(in the rows, 128 means zero)
Known rows, with every way that one mark hangs from another:
dozave[bufek[zole[bosi]]]: [110 175  97 101 121 133 106 136 105 112 100 171 134 156  88 154 111 178
 108 185 138 122]
bufek[zole[bosi kipeg[gada]]]: [117 172 121 108  66 147 100 128 183 163 134 136 125 156 102 169  55 186
 104 164 145 118]
bosi[bufek kipeg[gada[zole[dozave]]]]: [116 147 115 128  89 199 108 134 133 126 132 195 126 168 127 178 120 171
 105 141 119 106]
bufek[kipeg]: [153 163 105 126 126 134  92 137 143 119  99 119 133 140 126 176 101 170
 142 192 176 113]
bufek[zole[bosi[gada] dozave[kipeg]]]: [103 168 152 127  83 130 117 117 139 118 144 129 132 131  95 142  61 192
  97 173 120 118]
kipeg[gada]: [138 157 127 143  96 124  83 154 161 117  64 135 145 170 133 186  89 197
 137 216 132 122]
bufek[kipeg zole[bosi dozave]]: [124 171 113 122  81 133 107 105 145 138 173 120 121 121 105 148  60 195
 105 160 139 108]
kipeg[gada[bufek]]: [124 149 118 130 113 142  87 178 158 104  78 155 150 184 124 197 113 178
 146 192 120 102]
zole[bosi dozave[bufek kipeg]]: [ 97 156 125 124 103 134 107 138 122  84 144 126 169 171  88 103  92 157
  68 212 137  90]
dozave[gada[bufek[zole[bosi]]] kipeg]: [ 88 148 103 126 108 139 116 167 151 134 118 137 157 157  96 160  99 154
 136 154 147 122]
zole[bosi[bufek[kipeg]] dozave[gada]]: [103 148 144 131  81 136 101 138 144 102 156 124 153 187 129 154 101 169
  88 190 132 107]
dozave[bufek]: [128 163 102 112 145 128 103 152  98  83  64 163 145 170 107 154 138 164
 129 210 152 114]
gada[bufek zole[bosi dozave[kipeg]]]: [ 82 149 105 123  99 142 122 163 136  91 172 144 129 160  75 132 115 177
  99 155 113  62]
zole[bosi dozave]: [118 172 149 132  87  96  91 124 146  77 136 101 141 164 113 130  84 197
  90 233 127  85]
dozave[kipeg[gada[bufek zole[bosi]]]]: [ 97 143 101 134  97 164 104 176 165 132 121 148 152 167  88 165  89 168
 109 166 132 101]
bosi[dozave[kipeg] gada]: [108 152 152 145 116 146 124 151 121  80  82 125 152 157 125 168  98 147
 125 214 122 126]
zole[bosi]: [125 178 133 121 105 105  81 138 155 101 101 113 138 165 109 167  91 187
 102 235 154 105]
bufek[kipeg zole]: [145 172  92 116 110 144 106 118 135 151 118 140 112 110 113 178  83 186
 151 150 162 129]
bosi[dozave kipeg]: [126 170 105 135 111 147 109 117 123  93 110 136 133 144 136 158 110 153
 127 208 137 105]
bufek[zole[bosi dozave kipeg]]: [115 177 131 108  66 131 113 108 157 133 164 120 118 140  99 128  63 189
 101 166 140  96]
gada[bufek]: [126 163 112 111 142 133  97 169 126  80  84 151 136 167 111 181 141 163
 158 192 142  88]

Rows:
[111 157 121 119 108 127 101 132 125  84 154 127 154 175 103 126  99 168
  76 205 137  86]
zole[bosi dozave[bufek[kipeg]]]
[124 169 127 113 104 143 104 121 151 147 136 135 119 132 105 196  67 184
 108 153 151 131]
bufek[kipeg zole[bosi[gada]]]
[120 166 123 137  84  97 117 119 125 116 112 130 119 127 122 139  88 214
 150 174 118 124]
bufek[zole[dozave[gada]]]
[139 167 105 126  95 137 113 107 128 134 148 130 114 108 117 149  76 195
 141 150 140 114]
bufek[kipeg zole[dozave]]
[ 93 162 138 119 120 152 111 135 123  82 121 152 149 185 114 173 108 142
  69 208 124 109]
zole[bosi[dozave[bufek] gada kipeg]]
[108 136 137 125 130 144 128 164 123  83 133 154 112 162 108 184 127 178
 130 138 113  87]
bosi[gada[bufek[kipeg] zole[dozave]]]
[112 169 101 123  99 127 104 129 149 123 135 141 105 145  93 160 101 200
  93 176 146  96]
gada[zole[bosi[kipeg]]]
[117 160 146 136 123 152 119 126 123  82  98 143 131 158 141 185 110 148
 118 196 124 117]
bosi[dozave gada kipeg]
[ 89 131  77 135 125 136 135 173 112 123  90 159 152 166  88 129 129 161
 120 158 150 132]
dozave[bufek gada[zole] kipeg]
[117 146 104 147  93 152 106 157 159 139  94 137 145 146 102 156  81 183
 122 178 142 119]
dozave[kipeg[gada[zole]]]
[ 97 157 115 117  75 177 133 143 115 127 116 169 131 170 138 170 119 144
 142 156 120 134]
bosi[bufek[zole[kipeg]] dozave[gada]]
[118 166 150 112  73 124 102 123 173 101 165  94 140 176 108 116  74 169
  79 204 155  73]
zole[bosi dozave kipeg]
[124 148 134 153  86 134 103 138 147 101 114 116 160 151 120 125  76 182
 121 204 126 103]
zole[dozave[kipeg[gada]]]
[103 153 107 139  96 101 110 143 158 128 114 127 120 162 113 165 104 200
 110 178 144 118]
dozave[gada[zole[bosi[kipeg]]]]
[120 168 102  90 119 158 114 153 138 121 118 163 119 152  98 173 120 157
 158 140 149  92]
gada[bufek[zole[kipeg]]]
[ 95 153 100 103 104 130 122 149 133 137 111 155 143 182  99 149 106 162
 107 158 152 132]
dozave[bufek[zole[bosi kipeg]] gada]
[105 152 152 124  67 107 109 133 182 110 159  85 147 191 120 119  76 172
  85 198 151  88]
zole[bosi dozave[gada] kipeg]
[114 145 133 155  95 106 115 139 139  96 111 101 158 150 124 115  92 179
 132 202 140 112]
zole[dozave[gada kipeg]]
[107 162 101  96 100 160 110 144 137 139 117 170 141 175  91 156  94 164
  95 163 142 117]
dozave[bufek[zole[bosi kipeg[gada]]]]
[114 150 103 129 104 171 104 163 154 136 100 154 158 150 101 169  87 160
 139 161 137 117]
dozave[kipeg[gada[bufek[zole]]]]
[113 163  88 123 129 162 118 128  95  84 108 166 144 160 124 147 132 136
 113 198 134 105]
bosi[dozave[bufek] kipeg]
[120 159  95 101 111 162 116 145 123 136  95 178 137 166 101 155 106 164
 123 155 145 123]
dozave[bufek[zole[kipeg[gada]]]]
[ 91 145 124 133 124 139 141 163  84  68  87 171 123 174 112 170 137 169
 114 189  92 116]
bosi[dozave[bufek] gada[zole]]
